Known rows, with every way that one mark hangs from another
(E (T (V M))): [-1.51 -0.20  0.35 -2.16  4.23 -0.82 -1.41  0.30 -0.97 -0.47 -0.78  1.35
 -0.50 -0.81  0.60 -0.38  3.91  0.00 -0.63  1.82 -0.60  0.08 -0.60  0.54
  0.28  0.05  2.69 -0.16 -0.11 -0.21]
(V (M A) T): [-0.63 -0.42  1.75  0.53 -0.04 -0.48 -0.73 -0.29  1.68 -1.90  1.12 -0.42
 -2.36  0.03 -0.91 -0.01 -2.70  0.57  0.69  0.11 -0.86 -0.25  0.92  0.78
  0.50 -1.97  3.70  0.22 -0.13 -1.93]
(J (M A K)): [ 1.39 -0.53  2.37  1.75 -1.72 -2.21  1.13 -0.72  1.19  0.02 -0.40 -0.78
  0.00 -1.86 -1.01 -0.26 -1.70  2.24  0.08  0.03  0.22  0.19  0.06 -0.87
  3.06  1.34  3.64 -0.09 -0.33 -2.72]
(V M T): [-0.31  0.23  0.28  0.44  1.25  0.41 -0.75 -0.55  1.16 -1.75  1.30 -0.17
 -1.69  0.13 -0.50 -0.43  1.04 -0.22  0.56  0.12 -0.77  0.00  0.45  1.94
  0.01 -1.61  2.28 -0.02 -0.18 -0.49]
(E (T (V (M A)))): [-1.69 -1.11  1.66 -1.97  2.51 -1.78 -1.21  0.58 -0.56 -1.06 -1.04  0.70
 -1.03 -0.81  0.30 -0.08  0.60  0.69 -0.75  1.99 -0.33 -0.07 -0.07 -0.62
  0.82 -0.55  4.57  0.16 -0.01 -1.61]
(T (V (M A J K W))): [ 1.21  0.39  2.54  0.55 -1.29 -2.22  2.50  0.71 -0.08  0.65 -3.41 -1.79
 -0.55 -0.67  0.97 -1.25  0.97  1.11  0.97  1.26 -0.08  0.47 -0.26  0.06
  1.18 -1.48  4.65 -0.38 -0.79 -5.57]
(A M): [-0.29 -0.23  0.02 -0.10  3.32  0.14  1.10 -0.31  1.12 -1.37  0.32 -0.56
 -0.35 -0.21 -0.56 -0.34 -0.62  0.08 -0.39  1.03 -0.36  0.77 -0.27  0.70
 -0.77  0.61  1.17 -0.39  0.35  0.10]
(M K W): [ 1.57  0.49  1.72  2.08 -3.16 -1.08  2.42  0.88  0.93 -0.52 -2.13 -0.43
  0.13 -1.06  1.31 -0.59  2.16  0.63  0.23  0.88  0.91 -0.24 -0.20 -0.31
  2.42  2.38  2.00 -0.26 -0.22 -1.69]
(V (M A K) T): [ 0.11 -0.25  1.73  1.47 -2.06 -0.87  0.15  0.33  1.48 -1.78  1.08 -1.14
 -1.99 -0.45 -0.32 -0.65 -0.17  1.60  0.45  0.80 -0.91 -0.27  0.72  0.45
  2.40  0.58  4.22 -0.10 -0.14 -2.60]
(E (T (V (M A J K W)))): [ 0.38 -0.18  2.28 -0.20  0.64 -3.05  2.37  1.06  0.09 -0.59 -3.91  0.02
 -1.06 -1.04  1.08 -1.49  2.81  0.76  0.46  2.04  0.23  0.19 -0.56  0.23
  1.77  0.14  5.62 -0.18 -0.95 -4.17]
(M J): [ 0.64  0.52 -1.18 -0.11  1.02 -0.19  1.30 -0.24 -0.46  0.89 -0.85 -0.49
 -0.23  0.64 -0.47 -0.71  0.38 -0.24  0.93 -0.85 -0.07  0.63 -0.22  1.29
 -1.00 -1.17 -0.50 -0.06 -0.62 -0.52]
(K (M A)): [ 0.51 -1.88  1.16  1.40 -3.55 -0.61  0.77  0.84  1.57  0.30  0.31  0.01
 -1.19  0.27  0.02 -0.75 -0.81  1.15 -0.59 -0.41  0.00  0.38  0.37 -0.60
  0.15 -0.63  2.17  0.02 -0.09 -1.45]
(K (M A J)): [ 0.87 -1.64  0.02  1.13 -1.47 -0.84  1.35  0.60  1.21  1.12 -0.62 -0.43
 -1.63  0.73 -0.55 -1.47 -0.76  0.60  0.33 -1.02 -0.16  0.90  0.24  0.75
 -1.00 -1.92  1.84 -0.04 -0.94 -2.26]
(K (M A W)): [ 1.31 -1.10  2.92  2.55 -4.11 -1.22  1.58  0.85  2.88 -0.53 -1.49 -0.05
 -1.59 -0.22  0.80 -0.78 -1.08  0.05 -0.24 -0.26  0.88  0.12  0.27 -0.68
  0.61 -1.11  3.23  0.12 -0.12 -2.92]
(S (M A K W)): [ 2.67 -0.14  3.02  2.91 -4.56 -2.70  3.64  0.14  2.67 -2.45 -2.27 -1.73
 -0.75 -1.56  0.67 -0.68  0.31  0.36 -0.35  1.20  0.49 -0.37  0.68 -0.57
  2.19  1.32  5.01 -0.05  0.39 -3.21]
(W M): [ 0.68  0.51  0.55  1.28  0.24  1.12 -1.88 -0.51 -0.27  0.03  1.13 -0.72
 -0.39 -0.71 -0.40 -0.37  1.81 -0.18  0.06  0.21  0.19  0.10  0.13  0.98
 -0.30 -1.40  1.62  0.00  0.79 -0.15]
(K (M W)): [ 1.48 -0.64  1.54  2.59 -2.70 -0.20  1.83  0.70  2.36 -0.34 -1.47  0.54
 -0.74 -0.39  1.01 -1.07  2.50 -0.57 -0.21 -0.27  0.86  0.23 -0.15  0.47
  0.11 -0.12  1.55 -0.10 -0.03 -1.11]
(S (M A J K)): [ 2.38 -0.23  0.16  1.37 -2.17 -2.32  3.12 -0.10  1.12 -0.52 -1.01 -2.53
 -0.75 -0.36 -0.58 -1.31  0.30  0.89  0.10  0.35 -0.50  0.41  0.56  0.76
  0.96  0.47  3.27 -0.13 -0.51 -2.25]
(E (T V)): [-1.60 -0.32 -0.78 -2.33  2.74 -0.29 -1.44  0.41 -0.48 -0.92 -1.45  1.14
  0.54 -0.42  0.69 -0.21  3.18  0.22 -0.65  1.42  0.30 -0.37 -0.29 -0.59
  0.04  1.91  0.95  0.13 -0.46 -0.15]

Rows
[ 2.36  0.10  4.17  2.69 -3.13 -2.69  2.43 -0.26  2.63 -0.58 -2.55 -0.78
 -0.30 -2.26 -0.07 -0.23 -1.96  1.58  0.29  0.29  1.18 -0.10 -0.13 -1.31
  3.36  1.27  4.49  0.15 -0.27 -3.61]
(J (M A K W))
[ 0.93  0.11 -0.71  0.72  3.03 -0.51  3.06  0.07  0.35 -0.25 -0.68 -1.67
 -0.50 -0.02 -0.73 -1.57  2.01  1.13  0.25  0.97 -0.67  1.36 -0.37  1.96
  0.14  1.40  1.64 -0.72 -0.42 -1.21]
(A (M J K))
[ 0.81  0.76  3.08  0.66 -0.77 -1.19  1.36  0.70 -0.30 -0.33 -2.59 -0.60
  0.41 -1.44  1.73 -0.98  4.24  0.90  0.07  1.98 -0.13 -0.11 -0.52  0.10
  1.99  0.54  3.49 -0.56 -0.03 -3.43]
(T (V (M K W)))
[ 3.14  0.43  1.90  2.62 -3.27 -2.85  4.67 -0.17  2.35 -1.46 -2.99 -2.36
 -0.97 -0.88  0.23 -1.32  0.81  0.01  0.48  0.50  0.46  0.14  0.46  0.62
  1.24  0.35  3.96 -0.12 -0.45 -3.54]
(S (M A J K W))
[ 1.58  0.28  4.03  1.58 -0.56 -2.45  1.39 -1.14  2.82 -0.73 -2.23 -0.15
 -0.56 -1.49 -0.45  0.56 -4.31  0.36  0.33 -0.59  1.38 -0.14  0.15 -1.02
  1.35 -1.70  3.47  0.37 -0.16 -3.44]
(J (M A W))
[ 2.01  1.10 -0.25  2.33 -0.21  0.51  0.15  0.10 -1.09  1.34 -0.12 -1.83
 -0.60 -0.67 -0.42 -1.62  3.75  0.81  0.80  0.16 -0.26  0.74 -0.06  1.99
  0.53 -0.11  2.08 -0.25 -0.11 -1.44]
(W (M J K))
[ 1.81 -0.49  1.66  2.39 -2.44 -1.38  2.80  0.80  2.66  0.65 -2.55 -0.63
 -1.95  0.27  0.31 -1.44 -0.95 -0.10  0.69 -1.04  0.83  0.57  0.08  0.49
 -0.67 -2.68  2.28  0.07 -0.96 -3.41]
(K (M A J W))
[ 1.46  0.67  0.75  1.73  1.89 -1.16  4.38  0.28  1.83 -1.01 -2.84 -1.52
 -0.66 -0.49  0.15 -1.74  1.84  0.45  0.78  1.07  0.30  0.97 -0.70  1.70
  0.46  0.96  2.49 -0.67 -0.43 -2.36]
(A (M J K W))
[ 3.43  1.40  0.75  2.89 -1.25 -1.93  4.63 -0.24  1.65 -0.97 -2.82 -1.77
 -0.24 -0.77  0.47 -1.62  3.39 -0.69  0.49  0.55  0.41  0.30 -0.17  1.85
  0.83  0.60  2.58 -0.42 -0.55 -2.06]
(S (M J K W))
[ 1.15  0.58  0.35  1.04  0.42 -0.12 -0.83 -0.35 -0.27  0.94 -0.01 -2.00
 -1.59  0.14 -0.99 -0.70 -1.44  0.53  0.88 -0.64  0.07  0.56  0.47  0.89
 -1.14 -3.80  2.50  0.37 -0.04 -2.01]
(W (M A J))
[ 1.90  0.39  1.96  1.84 -3.68 -2.32  3.68  0.85  1.31  0.52 -3.15 -1.55
 -0.96 -0.58  0.58 -1.01 -0.88  1.03  1.29 -0.06  0.62  0.07  0.01 -0.37
  1.64 -0.27  2.65 -0.01 -0.98 -3.81]
(M A J K W)
[ 1.14  1.95  0.69  1.59  1.47 -0.44  1.81 -0.56  1.89 -1.45 -1.33 -0.84
 -2.41  0.53 -0.13 -1.07  0.56 -1.16  1.95 -0.36  0.01  0.05  0.12  3.02
 -0.77 -3.06  1.99 -0.12 -0.89 -2.08]
(V (M J W) T)
[ 0.00 -0.99  2.35 -0.33 -0.96 -1.45  0.00  0.85 -0.72  0.29 -0.75 -1.26
 -0.23 -1.18  0.68 -0.53  0.32  2.35 -0.24  2.02 -0.95  0.17  0.01 -0.80
  2.11  0.03  3.99 -0.31 -0.12 -4.00]
(T (V (M A K)))
[ 0.17  0.49  3.06  1.52 -1.24 -1.05  0.59 -0.19  2.92 -2.55 -0.72 -0.38
 -2.77 -0.46  0.08 -0.09 -2.34 -0.52  0.96  0.27  0.13 -0.60  0.71  0.49
  0.61 -2.55  4.43  0.29 -0.21 -3.16]
(V (M A W) T)
[-0.19  0.44  0.07 -1.56  3.66 -0.31 -0.01 -0.25 -1.85  1.48 -1.30 -0.79
 -0.08  0.35 -0.18 -0.88  2.30  0.04  0.77  0.52 -0.70  0.75 -0.54  1.76
 -1.37 -3.07  0.97 -0.48 -0.63 -2.34]
(T (V (M J)))
[-0.03  0.54  0.23  0.40  1.14 -0.65  0.27 -0.39  1.42 -0.90  0.61 -1.07
 -2.68  0.81 -1.14 -0.65 -2.30  0.06  1.44 -0.72 -0.82  0.27  0.60  1.96
 -0.76 -3.33  2.66  0.05 -0.75 -2.25]
(V (M A J) T)
[-0.59 -0.68  0.36 -1.35  1.51 -2.50  0.97  1.15 -1.21 -0.04 -2.06 -0.07
 -0.95 -0.75  0.29 -1.30  2.83  1.86  0.07  1.73 -0.69  0.67 -0.34  0.18
  1.51  0.74  4.25 -0.22 -0.90 -2.57]
(E (T (V (M A J K))))
[-0.11  0.72  2.91 -0.38  1.81 -0.68 -0.06 -0.03 -0.11  0.06 -2.40 -0.01
 -0.06 -0.90  1.31 -0.27  2.23 -0.19  0.20  1.37  0.09 -0.06 -0.51  0.38
 -0.05 -1.91  2.57 -0.35  0.27 -3.11]
(T (V (M W)))
[ 1.48 -0.19  3.00  2.14 -4.64 -2.03  2.86  1.10  1.90 -0.71 -2.18 -0.86
 -0.52 -0.95  0.96 -0.41 -1.53  1.17  0.31  0.97  0.59 -0.52  0.19 -1.62
  2.66  1.19  3.64  0.15 -0.08 -3.25]
(M A K W)
[ 1.99  1.10  0.73  2.07 -1.69 -1.07  3.91  0.62  0.60  0.26 -2.91 -0.87
 -0.15 -0.51  0.79 -1.31  2.55  0.12  1.09 -0.04  0.61  0.21 -0.49  0.65
  1.27  0.61  0.94 -0.28 -0.91 -2.11]
(M J K W)
[ 0.61  1.15  1.83 -0.52  2.78 -0.98  1.71 -0.16 -0.51  0.76 -3.20 -0.58
 -0.29 -0.26  0.80 -1.12  2.05 -0.72  1.09  0.60  0.05  0.50 -0.55  1.64
 -0.88 -3.76  1.58 -0.41 -0.62 -3.59]
(T (V (M J W)))
[ 1.45  0.13  1.89  1.84  0.35 -0.82  3.27  0.57  2.33 -1.91 -1.77 -1.30
 -0.25 -1.22  0.63 -1.00  1.35  0.67 -0.14  2.02  0.23  0.51 -0.48  0.38
  1.57  2.43  3.35 -0.65  0.19 -1.94]
(A (M K W))
[-0.11 -0.06  1.35 -0.56  0.72 -0.57 -0.03  0.62 -1.57  0.73 -0.71 -0.87
  0.68 -0.97  0.81 -0.83  4.16  1.57 -0.33  1.94 -1.07  0.25 -0.39  0.37
  1.63  0.79  2.28 -0.66 -0.01 -2.42]
(T (V (M K)))
[ 1.00  1.01 -0.89  1.26  0.65 -0.07  1.25  0.24  0.36 -0.89  0.22 -1.32
 -1.79  0.30 -0.59 -1.70  2.67  1.06  1.54  0.06 -1.22  0.47  0.11  3.02
  0.87 -0.02  2.03 -0.58 -0.84 -1.72]
(V (M J K) T)
[ 0.75  1.42  2.01  1.74 -0.27 -1.33  1.78 -0.16  2.60 -1.32 -1.54 -0.87
 -2.87  0.30 -0.51 -0.80 -2.14 -0.52  1.87 -0.52  0.06  0.00  0.52  1.82
 -0.47 -3.79  3.65  0.13 -0.95 -3.85]
(V (M A J W) T)
[-0.96 -0.55  3.37 -1.00  1.43 -2.45  0.13  0.50  0.66 -1.67 -2.79  0.87
 -1.02 -1.21  1.19 -0.09  0.89 -0.09 -0.30  2.11  0.58 -0.30 -0.29 -0.94
  1.02 -1.28  5.29  0.14 -0.06 -3.03]
(E (T (V (M A W))))
[ 0.82  0.34  3.16  2.68 -3.46 -1.30  1.65  0.43  2.87 -2.46 -0.81 -0.97
 -2.51 -1.01  0.55 -0.64 -0.16  0.96  0.89  0.99 -0.22 -0.59  0.68  0.40
  2.66 -0.03  5.40 -0.03 -0.31 -3.89]
(V (M A K W) T)
[ 0.77  0.88  0.53  1.06  3.94 -0.67  3.31 -0.34  1.79 -0.83 -2.49 -1.28
 -1.02  0.08 -0.21 -1.10 -0.56 -0.95  0.80  0.65  0.43  1.02 -0.47  1.95
 -1.43 -1.38  1.78 -0.29 -0.34 -1.46]
(A (M J W))
[ 0.20  1.10 -0.85  0.42  3.13  0.19  0.20 -0.64  0.61 -0.66  0.47 -0.64
 -2.11  0.85 -0.98 -0.99  1.19 -0.44  1.44 -0.67 -0.89  0.43  0.13  3.01
 -1.22 -2.60  1.16 -0.20 -0.77 -0.82]
(V (M J) T)
[ 2.25  1.05  2.74  2.81 -1.04 -1.71  2.35 -0.67  1.89 -0.38 -2.31 -0.17
  0.43 -2.24  0.24 -0.56  1.10  0.73  0.43  0.09  1.21  0.10 -0.50  0.04
  3.02  1.77  2.49 -0.18 -0.32 -2.49]
(J (M K W))
